What can hang from each mark
A: R
R: A T
W: S
T: R S
S: A C
C: R U Z
U: C F Y
Y: U

Every row comes from one small tree of marks. Brackets hold a mark, then the marks that hang from it, in alphabetical order. Every link used is in the known rows. Which tree was each row made from?
In the rows, 128 means zero.
Known rows
(T R (S A C)): [118 134  98 128 119 130 145 141 135 144 135 139 136 106 146 120 186 121
 123  60 128]
(C (R A) (U F) Z): [141 136 163 133 141 122 115 125 129 106 122 145 117 148 121 136 165 139
 133 208 122]
(U (C R Z) Y): [138 137 167 145 128 112 126 107 123 136 131 113 136 135 112 149  69 125
 136 150 131]
(R A (T (S (C (U F) Z)))): [131 131 103 115 132 139 117 143 127 138 133 135 140 135 124 121 115 126
 116 137 122]
(R A (T (S (C Z)))): [129 128  98 116 131 139 122 145 126 136 138 132 144 129 123 118 114 124
 115 133 124]
(Y (U (C R Z))): [132 132 144 132 124 110 126 113 120 116 122 113 116 144 109 132 114 130
 131 165 135]
(R (T (S A))): [128 125 103 130 124 141 125 138 122 131 132 125 140 126 130 119 115 123
 127 112 127]
(U F Y): [131 131 131 119 120 111 119 109 146 144 122  95 135 145 128 154   4 131
 125  97 131]
(R A (T (S (C U)))): [129 123  95 118 131 141 118 145 125 135 134 131 143 130 123 120 117 125
 113 124 125]
(S (A R) (C (U Y) Z)): [120 134 146 122 129 132 139 121 131 125 116 140 105 118 135 123 152 129
 127  72 125]
(C U): [133 111 120 132 130 121 122 124 120  89 125 113 117 135 127 132 146 132
 133  80 135]
(S (C (R A T) U Z)): [131 128 133 131 137 127 127 124 127 108 123 133 116 122 129 122 183 133
 122 150 131]
(T (S A)): [127 126 113 125 120 129 134 133 127 123 138 125 136 129 131 122 137 119
 134  69 127]
(W (S (A R) C)): [112 116 129 118 122 134 147 124 131 132 132 128 119 113 146 124 119 124
 139  74 125]
(A (R (T (S (C U))))): [124 116 118 126 129 132 128 147 131 129 126 136 128 113 124 126 144 129
 125  89 137]
(W S): [125 107 123 124 124 122 139 123 124 115 140 112 129 127 137 132 107 126
 144 102 129]
(A (R (T (S (C (U Y) Z))))): [128 121 130 126 131 128 129 145 130 136 125 140 128 116 122 129 139 130
 126 106 134]
(R A (T (S C))): [127 125  91 117 129 141 120 145 128 139 137 127 147 128 124 120 102 124
 112 122 126]
(Y (U (C (R A (T S)) Z) F)): [133 143 142 123 123 115 117 118 127 143 120 122 123 154 109 134  85 129
 126 190 127]
(S (A R) (C Z)): [114 135 133 117 126 133 143 126 135 120 123 135 106 111 137 117 146 126
 130  61 127]
(T R): [123 121 100 135 125 122 133 137 133 117 133 118 132 116 138 136 137 132
 126  89 136]

Which tree is each row?
[116 119 134 128 122 133 145 115 130 129 132 125 123 116 147 124 130 125
 139 111 124]	(W (S A (C R)))
[131 146 146 126 121 118 121 114 126 143 117 123 119 151 113 131  91 128
 130 180 126]	(Y (U (C (R (T (S A))) Z) F))
[142 135 160 144 140 125 116 125 124 109 116 143 115 139 125 130 177 139
 136 219 126]	(C (R T) (U F) Z)
[123 128  90 120 124 124 137 149 137 144 142 137 145 112 137 126 172 124
 115  79 130]	(T (R A) (S C))
[146 142 165 137 140 128 112 130 126 143 120 154 136 148 118 137 140 136
 124 246 118]	(C (R A (T S)) (U F Y) Z)
[118 119 129 119 122 132 140 114 128 127 129 123 115 125 148 125 122 125
 140  79 121]	(W (S A (C (U F))))
[127 135 129 127 123 125 141 127 132 126 135 137 129 118 134 116 185 121
 133  97 127]	(T (S A (C R Z)))
[131 133 136 127 136 126 124 122 133 118 120 132 114 127 131 125 162 134
 123 153 128]	(S (C (R A T) (U F) Z))
[141 137 156 137 143 132 110 131 125 117 119 149 121 146 121 131 158 139
 129 237 121]	(C (R A T) (U F) Z)
[115 134 121 134 125 142 135 117 136 126 118 123 121 112 142 119 131 127
 122 108 129]	(S A (C (R T)))
[124 110 125 119 124 120 138 116 129 120 132 114 118 124 144 130 127 127
 140  82 128]	(W (S (C (U F))))
[129 127 129 146 129 135 125 132 130 126 127 131 140 122 127 127 142 130
 129 172 132]	(C (R (T (S A))))
[132 137 151 148 124 128 122 113 124 158 127 115 148 132 117 146  48 122
 128 143 129]	(U (C (R (T (S A)))) Y)
[133 133 141 133 125 115 124 115 118 121 120 115 118 144 109 130 111 131
 128 179 134]	(Y (U (C (R T) Z)))
[124 117 118 127 128 132 127 150 132 131 129 134 134 116 122 129 122 129
 128  99 136]	(A (R (T S)))
[128 133 137 146 125 133 123 122 120 131 132 119 137 127 119 133 101 121
 135 128 131]	(U (C (R (T (S A)))))
[133 128 106 118 133 138 119 142 124 142 134 134 144 133 121 122 111 126
 113 140 123]	(R A (T (S (C (U Y) Z))))
[128 116 138 127 133 128 138 123 122 121 134 134 122 122 138 124 164 130
 137 154 124]	(W (S (C (R A T) U Z)))
